Every row comes from one small tree of marks. The marks that hang from a mark follow it in brackets, in the order of their numbers. Every link used is in the known rows. Which tree was each row made from?
Known rows:
k_151{k_261{k_958} k_639 k_991}: -7; 7; -22; -19; 7; 13; -30; 7; -4; 13; 49; 5; -5; -23; -15; -2; -3; 5; 21; -7; -2; 8; -7; 35; 0; 26; -26; 23; 4; -5; 10; -9; -10; -23; -1; 21; 5; -1; 6; -17; -3; -20; -1; 26; 14; -2; 8; 14; 3; 2; 7; 2
k_851{k_151{k_261{k_958} k_639 k_991} k_735}: 1; 18; -6; 0; 5; -2; -23; 1; 6; 0; -11; -2; 0; 22; -6; -7; 12; 3; 4; -4; 17; 1; -5; 4; 0; -4; 10; -2; -7; 2; 1; -4; -3; 0; -2; 7; -9; -1; 8; -4; -18; 7; 1; 9; 5; 0; -8; 16; -18; 8; 3; -9
k_261{k_958}: 27; -3; 4; 11; -12; -3; -42; 8; -5; 10; -37; 1; -5; -75; -9; 9; -6; -3; 19; -11; -12; -3; 5; 23; 18; 9; -17; 1; 42; 6; 1; 19; 15; -2; -3; 0; 14; 6; -10; 1; 38; -41; 1; -8; -17; -29; 11; -42; 19; 9; -1; -14
k_741{k_99{k_994{k_151{k_66 k_261 k_639}}}}: 7; -16; -15; 8; -4; 6; -50; 0; 4; -9; 65; 0; 17; -65; 3; -10; -18; -4; 14; 9; 3; 12; 1; 1; 1; 15; -14; -20; 44; -17; 1; 1; -1; -12; 6; 24; 19; 9; -8; 0; 44; -3; 0; 3; -6; -44; 13; -23; -35; -11; 3; 13
k_151{k_66 k_261{k_958} k_639 k_991}: -17; 10; -18; -34; 8; 17; -32; 5; -5; 19; 71; 6; -10; 9; -15; 1; -3; 10; 15; -6; 0; 9; -13; 22; 5; 31; -29; 52; -11; -11; 18; -20; -14; -31; -1; 28; 3; -5; 13; -26; 3; -16; 4; 24; 20; 9; 15; 32; -12; -9; 14; 10
k_994{k_151}: 13; -16; -13; -1; -10; -5; -16; 3; -1; 2; -9; -3; -1; -59; 4; -5; -18; -3; 8; 8; -25; 2; 8; -5; 8; 0; -11; -21; 25; 7; -7; 19; 13; 8; 4; 8; 18; 7; -8; -11; 27; -24; -4; 2; -1; -42; 12; -60; 27; 2; -4; 1
k_741{k_99{k_994{k_151{k_261 k_639 k_991}}}}: 6; -16; -20; 10; -3; 2; -49; 1; 4; -10; 71; -2; 17; -70; 2; -12; -18; -4; 17; 8; 2; 13; 1; 6; -2; 14; -14; -27; 47; -15; -1; 5; 1; -9; 6; 25; 19; 8; -6; 2; 28; -2; -2; 11; -4; -45; 10; -24; -32; -4; 3; 12
k_735{k_851{k_151{k_261 k_639}}}: -1; -16; 6; 10; 4; -3; 7; 0; 2; -8; -22; 4; -4; -20; 8; 5; -4; -7; 0; -3; -2; -3; -1; 16; 1; -8; 3; -16; -3; 6; -3; 2; 1; 5; -2; -12; -7; 3; -5; 1; 3; 13; -4; -10; -6; 0; 8; -8; 3; -1; -10; -2
k_735{k_758 k_851}: 0; -20; 20; 24; -6; -7; 51; 1; -1; -6; -49; -2; -4; -25; 8; 22; -13; -6; -7; -1; -8; -10; 8; 7; -2; -12; -1; -13; 11; 7; -6; 16; 13; 20; -1; -40; 3; 2; -18; 23; -7; 6; -4; -31; -18; 23; 0; -27; 32; 5; -8; -4
k_994{k_151{k_66 k_639{k_830}}}: 10; -11; -11; -23; -6; 7; -9; 2; -13; 9; 28; -1; -4; -30; 5; -15; -13; 0; 0; 8; -32; 5; 14; -29; -3; 9; -17; 3; 9; 2; 2; 1; 1; -15; 4; 18; 12; 4; -3; -26; 38; -20; -2; 6; 15; -27; 17; -21; 30; 3; 3; 12
k_151{k_66 k_261 k_639{k_830} k_991}: -9; 1; -16; -41; 7; 18; -5; 4; -20; 14; 87; 5; -7; 8; -11; -10; 1; 4; 5; -7; -22; 10; -7; 5; -7; 26; -29; 44; -18; -17; 8; -20; -13; -35; -1; 31; -2; -7; 10; -28; -7; -9; -1; 27; 27; 1; 14; 41; 10; -9; 7; 19
k_741{k_99{k_994{k_151}}}: 17; -21; -12; 19; -9; -2; -52; 2; 4; -11; 43; -4; 17; -90; 4; -9; -20; -8; 14; 7; -3; 9; 4; 3; 4; 9; -11; -33; 58; -12; -4; 15; 10; -1; 6; 17; 22; 11; -11; 8; 41; -9; -2; -1; -14; -55; 11; -44; -27; -2; -2; 8
k_99{k_994{k_151{k_66 k_261 k_639}}}: -5; -5; -24; -3; 0; 11; -15; 3; -1; 12; 59; 1; 10; -48; -1; -15; -18; -4; 1; 15; -12; 10; 2; 2; 1; 11; -16; 1; 23; -4; 6; -3; -6; -15; 11; 30; 19; 5; -1; -9; 37; -7; -1; 8; -6; -35; 16; -29; 6; -19; 7; 15
k_994{k_151{k_66 k_261 k_639{k_830} k_991}}: -9; -4; -24; -37; 1; 11; -11; -1; -14; 11; 67; 1; -7; -8; 1; -17; -13; 4; 10; 9; -24; 9; 0; -10; -3; 17; -22; 14; -8; -7; 5; -7; -6; -19; 4; 29; 8; -1; 6; -30; 9; -13; -2; 24; 26; -17; 13; -2; 26; -7; 7; 14
k_994{k_151{k_66 k_261{k_958} k_639}}: -7; 0; -19; -23; -2; 13; -33; -1; -2; 11; 30; 5; -7; -17; 0; -7; -16; 6; 16; 9; -9; 6; 1; 0; 8; 17; -19; 11; 5; -2; 10; -7; -7; -19; 4; 22; 13; 3; 1; -25; 44; -23; 2; 10; 14; -14; 16; -18; 11; -13; 9; 6
k_735{k_758 k_851{k_151{k_66 k_261}}}: -14; -13; 20; 14; 0; -6; 46; -6; 3; -8; -35; 4; -5; 16; 11; 21; -4; -4; -7; 1; 3; -9; -4; 12; 2; -12; 9; -9; -14; 4; -3; 4; 3; 18; -2; -32; -6; -2; -7; 19; -13; 14; 0; -20; -14; 31; -4; -6; 14; -10; -9; -4
k_851{k_151{k_991} k_735}: 14; 4; 4; 12; -3; -16; -6; 3; 7; -4; -31; -9; 2; 2; -1; -4; 8; -2; -8; -4; 2; -2; -2; -9; 6; -17; 17; -13; 4; 6; -10; 16; 14; 21; -1; 1; -6; 0; 4; 3; -30; 8; 0; 0; -4; -20; -7; -13; -10; 16; -6; -8
k_851{k_151{k_639}}: 19; -9; -2; 4; 0; -4; -14; 5; 5; -2; -17; 2; 4; -23; -2; -4; 8; -6; -6; -6; -11; 1; 6; 3; 1; -4; 2; -11; 4; 14; -5; 7; 1; 0; -2; 9; 1; 5; 1; -4; 12; -14; -3; 14; -3; -31; 3; -13; -13; 11; -13; 1
k_958{k_261}: 31; -14; 14; 15; -8; -4; -28; 9; -2; 8; -41; 0; 1; -64; -16; 6; -4; -2; 2; -12; -22; 2; 4; 10; 19; 14; -12; 2; 52; 9; -9; 14; 17; 5; -4; 1; 22; 7; -8; -6; 30; -42; -5; -8; -18; -24; 11; -43; 4; 8; -3; -4

Write each row's tree:
-6; 14; 8; 3; 5; 4; 18; -3; 9; -4; -26; 1; 3; 61; -2; 4; 13; 4; -13; -1; 18; -2; -2; -12; -5; -9; 16; 8; -24; -1; 0; -12; -8; 2; -1; -7; -9; -3; 3; 5; -4; 16; 2; -8; 1; 21; -12; 27; -18; -6; 0; -1 => k_851{k_151{k_66 k_261 k_639} k_735{k_758}}
8; 17; -2; -6; 3; -2; -16; 1; -7; -1; -8; -1; -2; 12; -5; -14; 15; 1; 6; -6; 7; 0; 0; -3; -4; -3; 8; -3; -5; -1; -2; -3; -2; -6; -3; 6; -12; -2; 7; -5; -16; 5; 0; 9; 8; -1; -9; 22; 0; 11; 3; -9 => k_851{k_151{k_261{k_958} k_639{k_830} k_991} k_735}
12; 6; 9; 4; 1; -2; -9; 3; 8; -2; -26; -4; 3; 26; -1; -4; 11; 1; -17; -4; 6; -1; 4; -27; 0; -11; 15; 7; -8; 5; 0; -3; 2; 2; -1; 4; -7; 0; 4; -7; 7; 11; 3; -9; 2; -7; 0; 9; -23; 8; -1; 1 => k_851{k_151{k_66 k_639} k_735}
-23; -8; 11; 3; 5; -2; 47; -5; 4; -4; -5; 3; -6; 31; 9; 16; -2; -1; -10; 2; 6; -6; -4; 9; -6; -7; 5; 2; -27; 5; 3; -3; -4; 10; -2; -25; -9; -4; 0; 12; -31; 19; 0; -6; -1; 41; -4; 16; 7; -3; -3; 2 => k_735{k_758 k_851{k_151{k_66 k_261 k_639 k_991}}}
19; 6; 13; -1; -1; -2; -3; 2; -5; -1; -23; -4; 2; 19; 0; -11; 14; -2; -15; -6; -5; -2; 9; -35; -3; -11; 13; 4; -5; 2; -3; -2; 2; -4; -2; 4; -10; -1; 2; -8; 9; 8; 1; -9; 4; -8; -1; 15; -7; 10; -1; 0 => k_851{k_151{k_66 k_639{k_830}} k_735}
-12; -8; 13; 6; 2; -5; 43; -4; -6; -5; -19; 2; -7; 9; 9; 10; 0; -4; 0; -1; 2; -9; 3; 12; -8; -6; 4; -13; -15; 7; -1; 2; -1; 8; -3; -31; -9; -2; -5; 17; -27; 11; -2; -8; -4; 37; -7; 10; 28; 5; -4; -7 => k_735{k_758 k_851{k_151{k_261{k_958} k_639{k_830} k_991}}}
16; -18; -15; 8; -7; 0; -43; 2; -5; -9; 67; -5; 15; -81; 4; -17; -16; -7; 12; 7; -8; 11; 9; -8; -5; 13; -14; -29; 50; -13; -2; 10; 7; -10; 5; 22; 19; 9; -8; 2; 30; -7; -2; 8; -4; -50; 10; -25; -17; 4; 2; 12 => k_741{k_99{k_994{k_151{k_639{k_830} k_991}}}}
-12; -12; 18; 5; 2; 0; 52; -6; -5; -7; -23; 4; -6; 21; 11; 13; 0; -4; -10; 0; -1; -9; 4; 3; -8; -9; 6; -4; -20; 3; 0; -3; -3; 6; -3; -30; -9; -2; -7; 14; -10; 14; -2; -16; -5; 37; -4; 13; 21; -5; -6; 1 => k_735{k_758 k_851{k_151{k_66 k_261 k_639{k_830}}}}
0; 18; 14; 11; -2; -4; 0; -4; 6; -1; -49; 1; 0; 40; -2; 11; 11; 4; -1; -1; 20; -6; -6; 0; 10; -9; 16; 5; -10; -2; -1; -2; 2; 11; -3; -13; -7; -4; 1; 12; -1; 3; 5; -15; -11; 17; -13; 5; -10; -9; 1; -14 => k_851{k_151{k_66 k_261{k_958}} k_735{k_758}}
-1; 11; 12; 6; -3; -13; 17; 0; 7; -1; -25; -8; 1; 43; 0; 6; 10; 3; -17; -2; 7; -5; -3; -19; 3; -15; 18; 5; -15; 4; -5; 7; 9; 21; -2; -10; -8; -5; 6; 10; -38; 12; 4; -5; -1; 11; -12; 6; -13; 9; -1; -4 => k_851{k_151{k_66 k_991} k_735{k_758}}
-8; 16; 4; -11; 5; 2; 25; -3; -4; -1; 7; -2; -1; 61; -3; -5; 16; 5; -11; -1; 7; -1; -1; -18; -10; -5; 11; 13; -30; -5; -1; -11; -8; -1; -2; -3; -14; -7; 8; 0; -31; 17; 2; 6; 12; 25; -13; 41; 0; 1; 4; 2 => k_851{k_151{k_66 k_261 k_639{k_830} k_991} k_735{k_758}}
-12; -13; 14; 16; 3; -3; 50; -4; 5; -10; -37; 3; -2; 10; 10; 16; -2; -4; -7; 0; 5; -8; 2; 14; -8; -11; 9; -17; -14; 8; -3; 2; -2; 14; -1; -33; -6; 1; -9; 21; -14; 15; -4; -15; -11; 32; -7; 1; 14; -2; -10; -3 => k_735{k_758 k_851{k_151{k_261 k_639}}}
-4; 11; 3; 11; 1; -12; 18; -2; 9; -7; -30; -3; 3; 33; -3; 5; 10; 2; -5; 0; 14; -4; -7; 6; 0; -14; 18; -12; -13; 1; -10; 6; 4; 21; -1; -12; -8; -3; 3; 16; -42; 14; 0; 1; -5; 9; -20; 4; -6; 2; -5; -9 => k_851{k_151{k_261 k_991} k_735{k_758}}
15; 3; 16; 26; -6; -14; 19; 1; 9; -8; -71; -6; 5; 11; 1; 6; 10; -2; -13; -3; 8; -8; 7; -13; 1; -23; 23; -22; 4; 10; -11; 15; 12; 25; -2; -21; -3; 1; -5; 21; -13; 7; 0; -17; -16; -2; -16; -16; -1; 11; -9; -11 => k_851{k_151 k_735{k_758}}
-8; 3; -24; -37; -1; 10; -25; -1; -15; 14; 61; 2; -10; -14; 1; -16; -13; 6; 18; 9; -18; 8; 1; -5; 2; 22; -24; 15; -3; -5; 9; -8; -6; -23; 4; 27; 8; -1; 7; -29; 17; -22; 1; 22; 25; -11; 15; -4; 28; -5; 12; 7 => k_994{k_151{k_66 k_261{k_958} k_639{k_830} k_991}}
19; 3; 7; 14; 0; -6; -8; 5; 9; -6; -44; -5; 6; 3; -1; -6; 11; -2; -12; -5; 4; -2; 8; -17; -3; -16; 16; -13; 5; 10; -6; 5; 5; 8; -1; -1; -6; 3; -1; 0; 3; 8; -1; -8; -3; -15; -5; -3; -16; 16; -5; -4 => k_851{k_151{k_639} k_735}
-14; -12; 15; 5; 1; -6; 49; -3; 3; -4; -14; -1; -5; 25; 11; 16; -3; -2; -15; 1; 1; -8; 3; -5; -7; -10; 7; 0; -22; 11; 2; 3; 1; 14; -2; -30; -8; -3; -1; 13; -31; 18; 0; -10; -1; 37; -2; 8; 9; 7; -4; 1 => k_735{k_758 k_851{k_151{k_66 k_639 k_991}}}
0; 13; -1; -15; 5; 1; -3; -1; -5; 0; 15; -2; -1; 40; -3; -14; 14; 3; -7; -4; 2; 2; -5; -15; -4; -3; 8; 14; -22; -7; -1; -11; -5; -7; -2; 14; -14; -5; 11; -13; -20; 15; 1; 9; 15; 3; -4; 34; -11; 2; 3; 2 => k_851{k_151{k_66 k_261 k_639{k_830} k_991} k_735}
2; 18; 13; -2; 1; 4; 10; -3; -5; 0; -28; 2; 0; 48; -2; -2; 17; 3; -4; -3; 13; -5; 4; -15; -6; -5; 12; 9; -17; -2; 2; -12; -7; -6; -3; -8; -11; -4; 2; 5; 5; 4; 4; -10; 1; 24; -12; 31; 3; -2; 5; -6 => k_851{k_151{k_66 k_261{k_958} k_639{k_830}} k_735{k_758}}
-19; -6; 15; 7; 0; -7; 36; -6; 1; -3; -21; 2; -9; 20; 9; 20; -4; -1; -1; 1; 7; -9; -7; 18; 4; -7; 6; -1; -17; 4; 1; 4; 3; 17; -3; -29; -7; -5; -1; 17; -28; 11; 2; -11; -9; 38; -4; 2; 13; -5; -3; -7 => k_735{k_758 k_851{k_151{k_66 k_261{k_958} k_991}}}
-5; 1; -26; -12; -2; 9; -18; 1; -11; 16; 75; -1; 5; -49; -1; -21; -15; -3; 8; 13; -15; 10; 3; 1; -1; 17; -19; 7; 23; -6; 8; -2; -5; -21; 10; 33; 16; 2; 3; -13; 25; -12; 1; 16; 0; -29; 15; -20; 18; -13; 12; 12 => k_99{k_994{k_151{k_66 k_261{k_958} k_639{k_830} k_991}}}
5; 8; 10; 21; -1; -8; 17; -3; 9; -10; -57; -1; 5; 25; -1; 7; 11; -1; -5; -1; 14; -6; -3; 4; 1; -18; 20; -18; -4; 2; -10; 6; 5; 20; -2; -15; -6; 0; -4; 20; -13; 10; -1; -12; -14; 4; -18; -6; -4; -3; -8; -10 => k_851{k_151{k_261} k_735{k_758}}
6; 14; 12; 21; -2; -8; 1; -2; 6; -6; -66; 0; 2; 19; -3; 8; 11; 1; 3; -3; 19; -7; -2; 8; 6; -14; 18; -16; 1; 3; -7; 6; 5; 16; -3; -18; -5; 0; -3; 21; -4; 1; 2; -14; -16; 9; -19; -7; -3; -1; -4; -17 => k_851{k_151{k_261{k_958}} k_735{k_758}}
-17; -6; 10; 11; 3; -5; 39; -4; 3; -6; -21; 3; -6; 13; 8; 15; -2; -2; -1; 0; 10; -8; 0; 18; -5; -7; 6; -10; -17; 9; 1; 2; -1; 12; -2; -30; -8; -2; -3; 17; -27; 12; -2; -7; -5; 39; -7; 7; 15; 3; -4; -7 => k_735{k_758 k_851{k_151{k_261{k_958} k_639 k_991}}}
-5; 20; 9; 4; 3; 4; 4; -3; 7; 0; -32; 2; 1; 55; -4; 5; 13; 6; -4; -1; 22; -4; -1; -7; 0; -5; 14; 10; -18; 0; 5; -12; -8; 0; -2; -8; -8; -3; 4; 7; 4; 8; 5; -9; 0; 27; -11; 27; -15; -5; 5; -7 => k_851{k_151{k_66 k_261{k_958} k_639} k_735{k_758}}
-19; 2; -20; -34; 11; 18; -12; 5; -3; 14; 83; 6; -5; 19; -13; 0; -3; 8; 2; -4; -8; 11; -14; 15; -1; 26; -26; 47; -17; -13; 12; -20; -15; -27; 1; 31; 2; -6; 12; -27; -9; -6; 0; 27; 23; 2; 14; 34; -16; -11; 8; 18 => k_151{k_66 k_261 k_639 k_991}
-13; 23; 2; -6; 5; 1; 3; -3; 7; 3; -4; -1; -1; 64; -5; 2; 13; 8; -4; -1; 23; -2; -6; -5; -2; -1; 11; 18; -25; 0; 6; -12; -8; 1; -2; -4; -11; -7; 11; 2; -25; 12; 6; 3; 8; 32; -12; 35; -16; 1; 9; -4 => k_851{k_151{k_66 k_261{k_958} k_639 k_991} k_735{k_758}}
